What can hang from each mark:
Z_883: Z_831 Z_852
Z_164: Z_444
Z_96: Z_852
Z_259: Z_164
Z_607: Z_444
Z_444: Z_164 Z_831 Z_852
Z_831: Z_883
Z_761: Z_444
Z_852: Z_96 Z_444

Every row comes from one small tree of marks. The marks that hang from a mark follow it in brackets, in the order of their numbers. Every link used is in the known rows. Which tree was each row made from?
Known rows:
Z_852[Z_444]: [ -2  24  -6   4  -1 -29  10  -2  25 -27  34   1   7  -8 -32  19 -18  -4
  25  -4  31 -28  -3 -16 -17 -15  27   8  -3   7  -4 -33  -6 -12 -20   9
 -16 -12  -8  18 -28  -8 -11 -22  23  25   4   0 -11  16  -5  28 -23 -35
  -8 -11 -35  57  11   2   6 -16  14   4   5  -6]
Z_761[Z_444[Z_164 Z_831[Z_883] Z_852]]: [ -7 -24   5  17  -2 -11 -11  -9 -18  21 -19 -20 -13 -13  -6 -52  -9  25
 -24  31 -12  -5  33 -12   0  37 -18 -21  21 -20 -16  34 -13  26   7 -25
  15  18   0  -9 -31  21   3  29 -32 -42   3 -14  37 -18  17   6  34  12
  32  11  21 -25 -39  -1   6 -11  -3  -1 -11  -4]
Z_607[Z_444[Z_164 Z_831 Z_852[Z_96]]]: [ 34  23  31 -14  -5  29 -61  45 -17   1 -13  12  25  13 -15 -25 -34  41
  -3  -6   4  11  10  13   5  16 -57   6   3  32  -6   5  28  31 -20   7
 -18   3   8   5  10  10 -12 -12 -20 -12 -29  28 -14  23  50 -41  25   4
  60  -4   8 -30 -14  -3  34  21 -13   8 -24  -8]
Z_852[Z_96 Z_444]: [-12  50   1  -3  -9  25  23  33  11 -28  31  24  25   8 -18  47 -14  11
   7 -59  14   2  -7  14  13 -16  19   2 -14  34  -9 -23  -3 -15 -22  23
   6  -9   5  18 -20 -17   1  -7  38  20 -24  27 -19  36   5 -20 -18 -32
  -9 -28 -43  39  11  -6   0 -11  19  -7   7   6]
Z_259[Z_164[Z_444[Z_852[Z_96]]]]: [ 22  37 -27  22   5   8 -21   4 -18 -24  -1 -21   0   2  23  27 -11  29
  12 -14  24  19   1  26  10 -48  32   1  -6  73  10  15 -28 -35 -16  27
  -7  28 -30   6   5 -22   1   7  18   7  -6  20  10  -9 -30 -49   0   5
   5  -9 -13   2  -3 -22  -5  39  22 -24   0   6]
Z_852[Z_96 Z_444[Z_164 Z_831]]: [  8  49  29 -14  -6  53 -35  59  31   9   4  42  34  21 -29  -2  19  18
 -16 -48   0   5 -18  10  28  26 -31  14 -15  20 -49   1  30 -11 -27  10
   6 -17   5   0  -6   0   9   8   8  43 -32  22  -3  61  73  10  -9  -8
   8 -27   2 -28  -4  14   7  11  14  10   9   6]
Z_883[Z_831 Z_852[Z_96]]: [ -1  29 -53 -19   5  31  54   0  -5 -28  33  20 -18  32  35  33  -3 -22
  54 -49 -10 -17 -17  13   1 -28  -3 -25  -1  10  39 -29 -13 -25  21 -10
 -16 -18  40  12  61  -4  -2 -32  -9  34  -1 -45 -49 -21 -52 -11  -2 -27
 -44 -29   9  31  31  10  -9   9 -11 -12   0  14]
Z_164[Z_444[Z_831[Z_883] Z_852[Z_96]]]: [-18 -13  24   6 -15  -3  18  26 -57  -3 -24 -22  -8 -17  24   7 -18  31
 -15 -13  -6  24   6  16  11   3   0  -1  12  -4 -10  14 -17  15  15  10
  31  17 -18 -20 -25 -32   0  27  -5 -56  -5  14 -10 -13   4 -42  34  51
  12  20  -2  -8  -4 -35  -8 -11  15  13  -5  12]
Z_96[Z_852[Z_444[Z_164]]]: [ 13  47 -20 -21  38 -36 -18 -29  66  -6  10  16 -26  -3 -55  -2  -9 -37
  -1  -7   8 -14  14  -4   5 -26  -1   8  -6  29  -9  -7 -15 -18  15 -22
 -28   5  20   1 -36 -16  11  -7  22  43 -30  16  -8  19  30  32 -24  12
 -25 -57  -9  23  10  12  27   1  -5   9  51 -26]
Z_831[Z_883]: [-29 -11   2 -19   0 -61  47 -41 -15 -36   2 -49  -8 -22   5  16 -25 -43
  -3  27  21  16  -5 -12 -32 -15  21   4  22 -47  32 -20 -35  34   4   1
   5 -16  -2   9  -9  21  18   8  23 -28  25 -52  15  -8 -36   0 -17 -24
 -18  10 -31  44  -6  -9   3 -21 -22 -28  12  16]
Z_761[Z_444[Z_164 Z_852]]: [ 18  14 -25  22   7 -15 -12 -15   2  -6   8 -25  -9  -1 -20 -40 -23  25
  20  12  24 -12  34 -12  -3  -7  -3 -25  22  34 -11  23 -45  -1   4 -14
  -5  35 -11  15 -25   9  -3   9 -16  -3   5 -26  31 -16  -5 -11  23 -22
  29 -20   1  10 -27   0   0  -2 -11 -26   8 -11]
Z_883[Z_831 Z_852[Z_96 Z_444[Z_164]]]: [  8  58 -37 -23  -2  52  13  24  12  11  27  60  12  31  -6  19  10   2
  29 -76 -29 -16 -28  18  30  -9 -13 -16 -10  31  22 -14  14 -45  25 -15
   2   2  36   7  50   4   8 -34 -13  61 -16   8 -27   4  -1  31  -7 -28
 -36 -42   0   3  31  15   0  12   0 -17  -1   8]
Z_444[Z_852]: [ 17  -3 -19  -7  12 -39   3   1  -6 -39  27 -44 -24 -13   2   0 -40 -11
  34  29  47 -11  23   7 -15 -29  18   1  18  25  21 -18 -33  22  -2   2
 -33 -12  -9  18  10   1  -7 -12  -4 -26 -10 -30  -7 -13 -10 -36  14   0
  17 -19  -3  46   5  -6  28  -9 -27   7  15  -6]
Z_883[Z_831 Z_852[Z_444]]: [  6   5 -42  -6  12  -1  37 -12  11  -7  44  26 -15  10   2  20  -2 -22
  49 -16 -16 -40 -10   1  -7 -14  24 -15  -6 -15  33 -31   6 -39  18 -30
 -19 -29  19  12  33   3 -23 -44 -17  43  25 -12 -35 -22 -51  48 -11 -34
 -44 -18 -14  52  44   6  -3  -7  -5   5  -5 -17]
Z_444[Z_164 Z_831[Z_883] Z_852[Z_96]]: [  0   8  11 -33 -13  14 -28  35 -34  -9 -33 -13  -5 -15   9 -17 -21   7
 -42   5 -21  38   9  24  23  30 -46  -1  25  -1  -8  16   3  54   4 -13
  19  -8  15 -14  29  22  20  31 -24 -30 -37  -7  14   4  71 -47  34  46
  36 -23  38 -48 -29  -6  27  -2 -28  -6   6  21]
Z_259[Z_164]: [ 23  12 -38  13  22 -22 -16 -38  27 -44  23 -25  -9  14  10  19   2 -34
  20  38  38   5   8  -6 -18 -41  35   9  -7  21  22 -10 -14 -12 -30  22
 -31  -7  -9  21  14  33  15 -14  23  29   4 -37  28  -4 -37  -6 -36 -46
  -8   1 -10  17   1  13   2  21  -5 -26  12  13]
Z_259[Z_164[Z_444[Z_831[Z_883]]]]: [ -3 -29   7  23  -1  -6  -1 -39  -1   6 -23 -26  -5   0  26   4  24 -25
 -15  37   3  19  -6 -16 -20  -9  33  10  -7 -24   9  21  -4 -13 -10  14
   4  22 -41 -10 -19   4   6  15   9   9  25  -3  33  -1 -30  12 -21   7
 -14  36  -9 -24  -4  -3 -16  10  20 -15  -1  14]
Z_761[Z_444[Z_852[Z_96]]]: [ -7  29 -26  17  -6   6  23   0 -13 -22  23  -2 -13   1   9  13 -21  49
  35 -35  19  -3  41  -2  12 -22  15 -24   6  49   2   1 -43  -3  -5  11
   7  13   7  21 -25 -31  -6  -2  11 -29  -7 -12  -1  -9 -47 -44  25 -22
  25 -19 -21  27 -17 -28  -9 -16   8  -8  -2   0]
Z_831[Z_883[Z_852]]: [-19 -44 -34 -20  14 -55  63 -63 -15 -12   2 -27 -18 -19  13  18 -12 -50
   5  20  -2   0 -11  -5 -19 -26  19 -15  17 -32  48 -27 -33  13  24 -15
 -16  -3   7   7  25   0   8 -11  19 -21  24 -31   0 -57 -78  -6 -18 -27
 -31   7 -20  33  -3  -4 -10 -16 -27 -19  -7  -1]

Write each row's tree:
[  0   2  12  12  -9  28  -3  42 -29  -6  -3  -9   0   6  19   5  -7  42
  21  -6  13  -3  14  13   8  -6   7   6   1  25 -20  17  -8  -9  -3  18
   0   8 -31 -13  -7 -28 -11  19  -8 -26 -13  22 -27   0  14 -41  36  47
  24   0  11   3   2 -18  -1   3  10  22   0  -7] : Z_164[Z_444[Z_831 Z_852[Z_96]]]
[ -5 -48  10 -23   0 -44   5   2 -31 -25  -7 -40 -32 -29  15 -15 -22  -4
 -10  55   3   3  27   8 -22  16   0   0  16 -31  15   1  -8  61   0 -16
   9 -24   9  -1  -4  21 -10  11 -34 -68  -1 -30  11 -13  12 -31  29  32
  26  15  24  12 -11  -7  16 -26 -22  28   7   1] : Z_444[Z_831[Z_883] Z_852]
[-21 -26  25 -11 -10 -26  12  -3  10   1   0  -1   8 -14 -17  -3   8 -10
 -21  13  -8 -15   0 -11 -14  28  12   9  -4 -42 -10 -20  18  15 -12  -6
  23 -26  13   3 -29  17  -6   6   6 -20  10  -4   3  14  14  44  -7   4
   1  23 -18  21   6  -3  -6 -26   0  14  -6  -4] : Z_852[Z_444[Z_831[Z_883]]]
[-11   1   4 -34  16 -51  20 -17  37  -1  -2  12 -46 -22 -32   3  21 -41
 -24  16 -24 -19  19  -9 -15   1   7  -3  -8 -30 -13 -22   4   9  13 -14
   6  -5  36 -14 -53 -25   4   1  18 -12  -9  -7  -6  -3   7  27 -13  30
 -18  -9   3  17  17  -4  14 -35  -1  31  36 -32] : Z_96[Z_852[Z_444[Z_831[Z_883]]]]
[ 21 -13   4  38   2   8 -27 -30  15 -11  -6 -13   2   9  25   3  23 -13
   7  37  20  -1   1 -15 -10 -13  36  16 -21   8  -3  20   1 -30 -23  27
 -12  13 -29  -7  -8   2  -4   1   0  32  23 -12  17  10 -10   9 -18   1
  -7  28   0  -3   3   1 -10  32  18  -7   5   1] : Z_259[Z_164[Z_444[Z_831]]]
[ 11   9  11  -6   3  13 -44  21  37  18   8  19  11   0 -42 -19   5  -4
  -7  14  14  -7  -9  -8  -1  38 -13  20  -5  -4 -35   3  29  -5  -9  -6
 -12 -15  -3  -2 -18  22   0   4 -10  36 -11  13   9  41  67  51  -9 -13
  16 -10  19  -1   5  21  14   5   0  16  18  -3] : Z_852[Z_444[Z_164 Z_831]]
[-17 -31  23 -19  -5 -24  -4 -14   4  -2 -29 -25   7  -3  -6 -35  -4 -39
 -25  52  -2  20 -10 -10 -13  34 -25  15  19 -58  -8  19   0  42   6  -9
   3 -21  -1 -13   8  49  22  30 -14  -4   5 -45  27  23  56  13  -2   0
   4  12  30 -26 -15  19  12   0 -26  -6  10  25] : Z_444[Z_164 Z_831[Z_883]]
[ -7  33  24  -1 -13  34   3  41  19   2  19  36  18  15 -16  25  10  26
   1 -40   3  -7  -2  11  16  17  -4   8 -13  21 -30 -16  28 -16 -35  21
   7 -23  11   6 -17 -13  -7  -4  15  12 -19  19 -21  42  37   2 -10   4
   0 -11  -8  11  14   3  -4 -13  17  15  13  -2] : Z_852[Z_96 Z_444[Z_831]]
[  2 -14  -8  23  -2  26   8 -20 -18  16 -27   4   7  12  49  29  23  -2
 -14  -9 -23  25 -24   1  15 -20  16  -4 -16  12  10  18  -4 -38  -4  18
  13  29 -13 -10  26 -16  16   3  15   7  10  19   9 -31 -55 -24 -19  11
 -27  21  -4 -54  -1  -9 -30  30  15 -21 -21   6] : Z_259[Z_164[Z_444[Z_831[Z_883[Z_852[Z_96]]]]]]
[-20  34  37 -26 -16  37  -9  37   8  21 -11  25  37   6 -21   7  16  16
 -42 -45 -21  18 -24  23  28  36 -27   0  -3  -9 -36   3  22  12  -6   3
  37 -11  18  -5 -11  13  19  19  14  13 -21  32  11  39  73  18 -12  -8
   5  -9  -3 -30  -8   6   3 -10   6 -12   5  19] : Z_852[Z_96 Z_444[Z_164 Z_831[Z_883]]]
[ 12 -23  14  22   5 -13 -11  12 -19   4   1 -39 -14 -10  13 -17 -14  27
  31  29  32  -6  22  -7 -17   1  18   6   2   0  -9  15 -10  -3   2  -6
 -11  18 -35 -11 -22 -19 -34  12 -20 -19   5  -3 -15 -10  20 -15  31  38
  27  13  18  15   5  -6   4   6  13  35   4 -22] : Z_164[Z_444[Z_831 Z_852]]
[ 29 -16 -11  42   2  -3 -46  -4  -5  -8  -2 -24 -12  -1  22  -9   6  15
  11  44  27  -1  22  -6 -11 -20  26   7 -11  27   4  26  -2 -25 -21  11
 -17  14 -35  -5  -2  -1 -10  -4 -11  -3  -1   6  15 -10 -11 -12   8  25
  28  12  11 -20   4  -5  -3  34  14  11   0 -11] : Z_259[Z_164[Z_444[Z_831 Z_852]]]
[ 13 -32  -8  14   6   0   7  -9  31  24  31  24  -4  -1  -8   1  27  -3
  23  11  -5 -29  -8  -6  -7   3  10  -4 -21  -4   2 -22  22 -21  -9 -10
 -28 -16   5   3  26 -17 -26 -31  -8  13   7  20 -22 -18 -27  26 -10 -10
 -11   4  -1  16  16  10  -9 -12  -6  31 -14 -38] : Z_883[Z_852[Z_444[Z_831]]]
[  9   5  40 -27 -10  16 -48  31 -32  14 -37  -2  30  -2 -11 -23 -27  41
 -34   5 -20  24   9   5   1  21 -65   8   9  -4  12   4  28  43  -8  -2
  12  13  16  -3   0  22   3   3 -14 -41 -18  26   2  11  28 -33  23  13
  54  10  -1 -33 -11 -10  27   1  -8   3 -40  13] : Z_607[Z_444[Z_164 Z_831[Z_883] Z_852[Z_96]]]
[ -4 -26   4 -25   3  26   0  -4 -10  24 -27   6   8   6   9 -16  13 -19
 -26   3 -30  27 -26   9  21  22 -36  -1  11 -23  -1   6  12  21  21  -8
   5  -4  10  -8  45   8  36  11  -6   3  -5   0  11  -6  23 -15   1   4
  -7  -4  37 -58 -19  19   0   6 -23 -15  -6  16] : Z_444[Z_164 Z_831[Z_883[Z_852[Z_96]]]]
[-27 -28  12  13 -16   7  53  -7 -38  22 -29  -8   6   0  37  15  10   9
  -8 -23 -23  16 -14  -1   6  -4   9  -6  -7 -21   1  -1  -1 -13  23  15
  15  24 -12 -14   4 -38   1  15  10 -14  16  19 -23 -27 -37 -10   0  18
 -20  27 -13  -6  -2 -10 -26   7  21   2 -17   7] : Z_164[Z_444[Z_831[Z_883[Z_852[Z_96]]]]]
[-31 -36  30  17 -10 -24  32 -22 -18   6 -23 -29  -1 -14  11  -5  -1 -17
  -4  33   4   0   2 -23 -31   6  26   7   7 -60  -5  -1 -10  11  11   6
  23  13 -31 -16 -35  -9  -7  31   6 -25  36 -14   1  -6  -5  16  -5  19
 -18  41   0  25  -3  -6 -14 -10   9   1   5  15] : Z_164[Z_444[Z_831[Z_883]]]
[ -6 -41  -7  24   7  -7   3 -50  -4  17 -27 -16  -5   1  41   7  27 -14
 -10  32  -6   1 -21 -13 -11 -17  32  -2 -19 -11  27  18   4 -35  13  11
   5  23 -30 -11  15 -12  -4   1   2  10  34   6  23 -35 -62  14 -23   8
 -25  35  -1 -27   1  -2 -24  22  21 -13 -19   2] : Z_259[Z_164[Z_444[Z_831[Z_883[Z_852]]]]]
[ -2 -25  29 -14  -7  11  17 -18 -18   7 -25  15  25   5  12   8  -8  13
 -12  -4 -22   3  -1  -8 -17   7 -30   6 -15 -33  27 -29  19  29  -3   1
   1   3  14   1  16  -5 -17 -17   7 -33  25  11 -13 -19 -46 -28  -3  -7
   2  41 -18  -4   5  -6  -2 -16  -1   0 -48  -9] : Z_607[Z_444[Z_831[Z_883[Z_852[Z_96]]]]]
[ 34 -22 -12   3  13  14 -26  -7  29  54  14  32  13  11 -15 -22  33   3
   9   2  -6 -23 -23  -7   6  10  -9   2 -17   6  -9   3  28 -27   8 -31
 -25 -10   4   1  36  -2 -11 -22 -16  32   0  24  -6   0  15  35 -12 -12
  -1 -11  19 -19   0  22   3   9  -9  11  -9 -21] : Z_883[Z_852[Z_444[Z_164 Z_831]]]
[  2  -5  -4   1  -4  33  13  22  13  24  21  46   2  10  -1  27  26  20
  17 -42 -18 -13 -17  15  21   4   2  -6 -27  27  -2 -22  25 -32  -5   2
  -5 -13  17   6  31 -40  -9 -27  13  20 -14  31 -31  -1 -18  -9  -9  -6
 -15 -12  -4 -12  16   3 -19  -1   9  18  -9 -23] : Z_883[Z_852[Z_96 Z_444[Z_831]]]
[-13  -7  32 -13  -2  -8 -25  14  12  15  -6   6  19 -15 -30 -29   3 -17
 -32  16 -11   6 -17 -10  -7  33 -11  14   8 -36 -23   6  19  18  -6 -10
  15 -21  -4  -8 -27  33   7  16  -8  -5   4  14  30  34  54  48 -16  -7
   0   8   4  -8  -4  11   8   0  -1   2   6  13] : Z_852[Z_444[Z_164 Z_831[Z_883]]]
[-10   1   5   4 -13  21  -5   9 -30  14 -22  -9  -6 -10   2 -33  -1  46
 -32 -10 -22  20  22  -2  22  31 -36 -28  20  -2 -29  35 -24  23  -1 -15
  40  32  12  -7 -23  14  20  37 -26 -32 -11  -7  28   1  13 -22  36  14
  38  -5  12 -53 -37 -15  -8 -12  -5 -14  -7  11] : Z_761[Z_444[Z_164 Z_831[Z_883] Z_852[Z_96]]]
[ 16  14 -42 -21  13  11  -6  -6  24   6  37  32  -4  18 -13  -1   7 -21
  40 -25 -14 -37 -22   2  -1  -3  -3 -12  -3  -1  27 -10  15 -42  31 -37
 -11 -15  16   3  40  15  -8 -29 -29  56  13  -3 -11 -11 -11  63  -8 -35
 -37 -29  10  22  33  21  -3   7  -8  -6  -1  -9] : Z_883[Z_831 Z_852[Z_444[Z_164]]]
